Every row comes from one small tree of marks. Brackets hold a mark, then the marks that hang from it, in alphabetical order. Every link used is in the known rows. Which tree was each row made from?
Known rows
(puvotu dako nusa): [ 0.43 -1.91  1.79  0.75  0.19 -2.82 -0.25  1.98  1.10 -1.65 -4.06  2.00
  2.30  3.86  2.75  1.46 -0.12 -0.74  2.78 -1.06 -0.89]
(gavit (dako puvotu telavo)): [ 1.48 -2.19  0.47 -0.54  0.50 -3.13  0.89  1.18  1.30 -1.19 -4.93  1.68
  4.43  1.11  2.17  3.48  2.72 -0.62  1.93 -0.75 -4.70]
(zegu (gavit (dako (puvotu nusa))) remadu): [ 1.79  2.31  1.51 -0.26  0.58 -3.64  0.48  0.94  0.56  0.29 -5.59  2.77
  1.44  5.02  1.25  2.04 -0.17 -1.27  2.13  0.79 -4.53]
(puvotu (dako (gavit zegu)) nusa): [ 0.62 -1.17  0.99 -0.41 -0.87 -1.13  1.27  0.65  0.72 -2.33 -1.05  2.15
  0.98  1.34  1.71  0.69  0.81  0.66  2.72 -2.24 -0.39]
(dako gavit puvotu telavo): [ 0.78 -2.16  0.38 -1.16 -0.10 -1.38  0.72  0.96  0.90 -1.62 -3.24  1.14
  3.20 -0.51  1.37  2.92  1.59  0.02  1.87 -1.81 -2.29]
(zegu remadu): [-0.08 -1.12 -0.11 -0.67  2.23 -2.49 -0.39  1.88  0.95  1.40 -3.31  2.22
  1.88  3.73  0.32  0.61  0.58 -2.47  0.21 -1.72 -0.05]
(dako gavit (puvotu nusa) telavo): [ 0.88 -0.91  1.85  0.30 -1.12 -1.41  0.96  1.15  1.33 -2.12 -4.12  1.26
  3.14  0.83  1.93  3.67  0.12 -0.48  3.43 -1.43 -2.09]
(zegu (remadu vefi)): [ 0.63 -1.12 -0.19  0.63  3.44 -3.10 -0.28  2.90  0.83  2.87 -3.78  1.10
  1.93  3.53  0.90 -0.06  0.33 -1.81 -0.88 -2.90 -0.37]
(remadu (vefi (puvotu nusa))): [ 0.35 -0.72  1.76  4.24  1.39 -4.20 -0.46  3.36  1.83  1.71 -5.34  1.50
  2.52  2.97  2.29  1.89 -0.67 -0.59  0.61 -2.55 -1.12]
(vefi (puvotu dako nusa)): [ 0.32 -1.41  1.99  2.73 -0.13 -3.88 -0.08  2.62  1.92 -0.78 -4.40  1.96
  2.17  3.58  3.31  1.81 -0.48  0.64  2.56 -1.60 -1.32]
(dako gavit (puvotu nusa)): [ 0.59 -0.19  2.46 -0.49 -1.41 -0.34 -0.86  1.32  0.88 -1.40 -3.67  1.16
  2.19  0.68  1.28  2.69 -0.63 -0.77  2.45 -0.55 -1.16]
(dako puvotu): [ 0.12 -1.35  0.78 -0.79 -0.52 -1.22 -1.74  1.45  0.40 -0.28 -4.01  1.92
  2.52  1.05  0.78  1.59  0.15 -1.74  0.62 -0.61 -1.52]
(gavit (dako telavo) (zegu remadu vulig)): [ 1.80 -1.63 -1.82 -0.86  0.34 -3.42  3.63  0.82  1.79  0.05 -2.13  3.94
  1.80  3.53  1.19  0.97  3.43 -2.67  0.91 -4.30 -2.29]
(remadu (vefi (puvotu dako nusa))): [ 0.98 -1.12  1.92  4.25  0.98 -4.70 -0.03  3.37  1.70  0.86 -4.87  0.88
  2.20  3.53  3.92  1.01 -0.69  1.31  1.42 -2.70 -1.70]
(zegu gavit (remadu vefi) (vulig repu)): [ 2.58 -1.30 -1.15  0.81  1.71 -4.19 -1.20  1.88  0.76  1.72 -1.42  4.01
  0.50  4.59 -0.95 -1.09 -0.01 -2.33 -1.37 -4.36 -1.53]
(dako (gavit zegu) (puvotu nusa) telavo): [ 0.62 -0.11  0.89  0.13 -2.20 -0.79  1.82  0.22  1.09 -2.33 -2.38  2.02
  1.82  0.00  1.04  2.74  0.66 -0.61  2.84 -1.93 -1.89]
(remadu (vefi puvotu)): [ 0.31 -1.91  0.34  2.99  2.19 -4.05 -0.61  3.01  1.25  2.24 -4.50  1.47
  2.79  1.53  1.82  1.10  0.81  0.14 -0.80 -2.96 -1.22]
(vefi (puvotu (dako gavit))): [ 0.59 -2.48  0.67  0.53  0.88 -2.83  0.36  1.94  1.34 -0.80 -2.36  1.19
  2.28  0.62  2.86  1.30  1.47  2.64  1.73 -2.78 -1.38]
(vefi puvotu): [-0.47 -2.01  0.50  1.59  1.07 -3.39 -0.75  2.07  1.45  0.65 -4.02  2.52
  2.56  1.85  1.35  1.78  1.06 -0.56  0.29 -1.69 -0.87]
(vefi (puvotu dako)): [ 0.16 -2.33  0.42  1.54  0.69 -3.71 -0.24  2.45  1.31 -0.23 -3.61  2.02
  2.36  2.20  2.80  1.08  1.00  1.26  1.13 -2.04 -1.59]
(telavo (dako (puvotu nusa))): [-0.36 -0.46  1.91  1.44 -1.99 -1.28 -1.33  2.46  1.09  0.09 -6.07  1.62
  2.34  1.33  1.80  3.87 -1.50 -1.75  2.04 -0.98 -1.89]

Write each row's tree
[ 2.12 -4.03 -1.38  0.01 -0.92 -2.95  1.10  0.28  2.17 -2.34 -0.25  4.69
  2.96  1.18 -0.05  1.61  3.61 -2.42  0.90 -4.22 -2.89] => (gavit (dako telavo) (zegu (vulig repu)))
[ 1.18 -3.78 -0.07 -0.88  1.53 -2.80  1.89  1.15  1.01 -2.52 -2.27  1.37
  3.33  0.73  2.66  1.88  2.65  1.67  2.66 -3.07 -1.89] => (puvotu (dako gavit telavo))
[ 1.26 -0.90 -1.13 -1.42  1.01 -3.74  0.58  1.13  0.47  0.72 -3.20  4.74
  0.27  5.32 -0.01 -0.16  0.66 -2.85 -0.14 -2.87 -0.93] => (zegu gavit remadu vulig)
[ 1.26 -2.69  1.40  0.36  0.64 -3.02  2.15  1.32  1.68 -3.10 -3.25  1.30
  3.11  2.16  3.45  2.68  1.18  1.05  3.95 -2.61 -1.73] => (puvotu (dako gavit telavo) nusa)
[ 2.15 -2.39 -0.63  1.10  1.27 -2.64 -1.55  3.02  1.76  1.99 -1.05  2.48
  1.36  3.79 -0.27 -0.74 -0.24 -3.09 -1.21 -5.11 -0.05] => (zegu (remadu vefi) (vulig repu))
[ 1.58 -0.54  0.49 -1.47  0.52 -3.53 -0.43  0.39  0.03 -0.64 -4.93  3.20
  2.61  1.88  0.78  2.11  2.12  0.01  0.83  0.67 -5.36] => (zegu (gavit (dako puvotu)))
[-0.57 -0.51 -1.35 -0.92  0.86 -0.68  1.17  1.30  0.61  1.52 -1.53  2.16
  0.62  0.07 -0.03  1.36  1.31 -0.69  0.31 -3.97 -0.31] => (telavo (dako (gavit (zegu remadu))))
[ 1.94 -0.12  1.30  0.56  0.03 -4.76  1.48  0.39  0.97 -2.11 -6.10  3.20
  3.35  3.25  2.05  3.81  1.29 -0.46  3.15  0.37 -6.08] => (zegu (gavit (dako (puvotu nusa) telavo)))
[ 1.13  0.02 -0.75  0.48  3.99 -4.69  0.21  1.96 -0.16  2.51 -4.08  2.62
  0.98  4.53  0.22 -0.48  0.44 -0.95 -0.99 -2.41 -1.92] => (zegu gavit (remadu vefi))
[ 1.67 -1.50 -1.58  0.96  0.19 -1.88 -0.68  1.97  1.43  1.83  0.52  3.28
  0.10  2.94 -1.13 -1.82  0.21 -3.26 -1.50 -5.66  0.40] => (gavit (zegu (remadu vefi) (vulig repu)))
[ 2.25 -0.92 -0.71 -1.88  1.62 -4.46  1.29  0.97  0.83  0.70 -3.65  4.77
  1.21  5.27  0.63  0.65  2.28 -1.96  0.23 -2.32 -3.13] => (zegu (gavit dako) remadu vulig)
[ 0.43 -1.04  1.74  1.15 -1.18 -2.44  0.32  1.51  1.45 -1.65 -5.35  1.86
  3.18  2.49  1.90  3.46 -0.42 -1.93  2.97 -0.74 -2.38] => (dako (puvotu nusa) telavo)
[-0.33 -0.77 -0.42 -1.05 -1.95  0.53 -0.25  1.02  0.29 -0.02 -2.27  1.69
  1.30 -2.54  0.26  2.39  0.98  0.34  0.77 -2.82 -1.71] => (telavo (dako (gavit zegu) puvotu))
[ 0.93  0.63 -0.86  2.53  2.71 -4.17  1.64  2.32  1.57  3.44 -2.95  1.61
  1.53  2.60  1.52  0.14  2.12  0.23 -1.10 -3.32 -2.79] => (gavit dako (zegu (remadu (vefi puvotu))))
[ 0.50 -0.89 -1.50 -1.25 -0.69 -1.68  1.07  1.21  0.88  1.04 -1.17  4.12
 -0.03  3.84 -0.36 -0.67  1.01 -3.82 -0.24 -4.15  0.86] => (gavit (zegu remadu vulig))
[ 1.65 -4.08 -1.45 -0.75 -1.44 -1.12  0.95  0.14  1.69 -2.72  1.59  4.12
  1.79 -0.18 -0.80  0.97  2.56 -1.68  1.08 -5.40 -0.59] => (dako (gavit (zegu (vulig repu))) telavo)
[ 1.08 -2.29  0.30  3.07  1.94 -4.72 -0.22  3.34  1.23  1.35 -4.01  0.79
  2.43  2.11  3.35  0.37  0.83  1.95  0.06 -3.22 -1.88] => (remadu (vefi (puvotu dako)))
[-0.15  0.36  1.02  0.35 -2.88  0.47  0.03  1.12  0.68 -0.54 -3.14  1.69
  1.21 -1.26  0.84  3.10 -0.43 -0.48  2.10 -2.21 -1.55] => (telavo (dako (gavit zegu) (puvotu nusa)))
[ 0.95 -1.87  2.00 -0.33  0.20 -1.90  0.33  1.47  1.15 -2.28 -2.74  1.35
  2.13  2.13  2.65  1.78  0.43  0.73  3.20 -1.70 -0.85] => (puvotu (dako gavit) nusa)
[ 0.83 -0.97 -1.30 -0.39  2.17 -3.52  3.16  0.64  1.38  0.17 -2.64  2.76
  2.50  3.10  0.82  1.37  3.43 -1.63  1.15 -2.64 -2.84] => (gavit (dako telavo) (zegu remadu))
[ 0.94 -1.88  1.65  2.62  0.18 -4.05  2.24  2.03  2.39 -2.27 -3.69  1.30
  2.87  1.89  4.15  2.95  0.90  2.33  3.93 -2.97 -2.12] => (vefi (puvotu (dako gavit telavo) nusa))
[ 1.59 -1.04  2.05  3.18  1.18 -3.58  0.69  3.08  1.74  0.25 -3.70  0.22
  2.14  1.84  4.06  1.33 -0.02  2.82  1.79 -3.40 -1.53] => (remadu (vefi (puvotu (dako gavit) nusa)))
[ 1.96 -0.58 -1.06 -0.01  2.21 -4.55  0.63  2.08  0.24  2.46 -3.49  3.78
  0.24  5.06  0.51 -0.84  0.53 -1.94 -1.19 -4.05 -1.34] => (zegu gavit (remadu vefi) vulig)
[ 0.16 -0.48  2.05  0.39 -1.87 -0.36 -0.73  2.01  1.07 -0.49 -4.76  0.92
  2.33 -0.36  1.71  4.24 -0.91 -0.20  2.42 -1.54 -1.94] => (telavo (dako gavit (puvotu nusa)))
[ 0.13 -2.78 -1.29 -1.13 -1.83 -0.44  0.93  1.02  1.05 -0.04 -1.19  3.69
  1.00 -1.03  0.36  1.93  2.11 -1.08  0.22 -5.38 -0.20] => (telavo (dako (gavit (zegu vulig))))
[ 1.47 -1.05  1.89  0.66 -0.53 -3.13  1.10  1.31  1.94 -1.67 -5.91  1.68
  4.13  2.44  2.75  4.19  1.12 -1.22  3.17 -0.26 -4.45] => (gavit (dako (puvotu nusa) telavo))
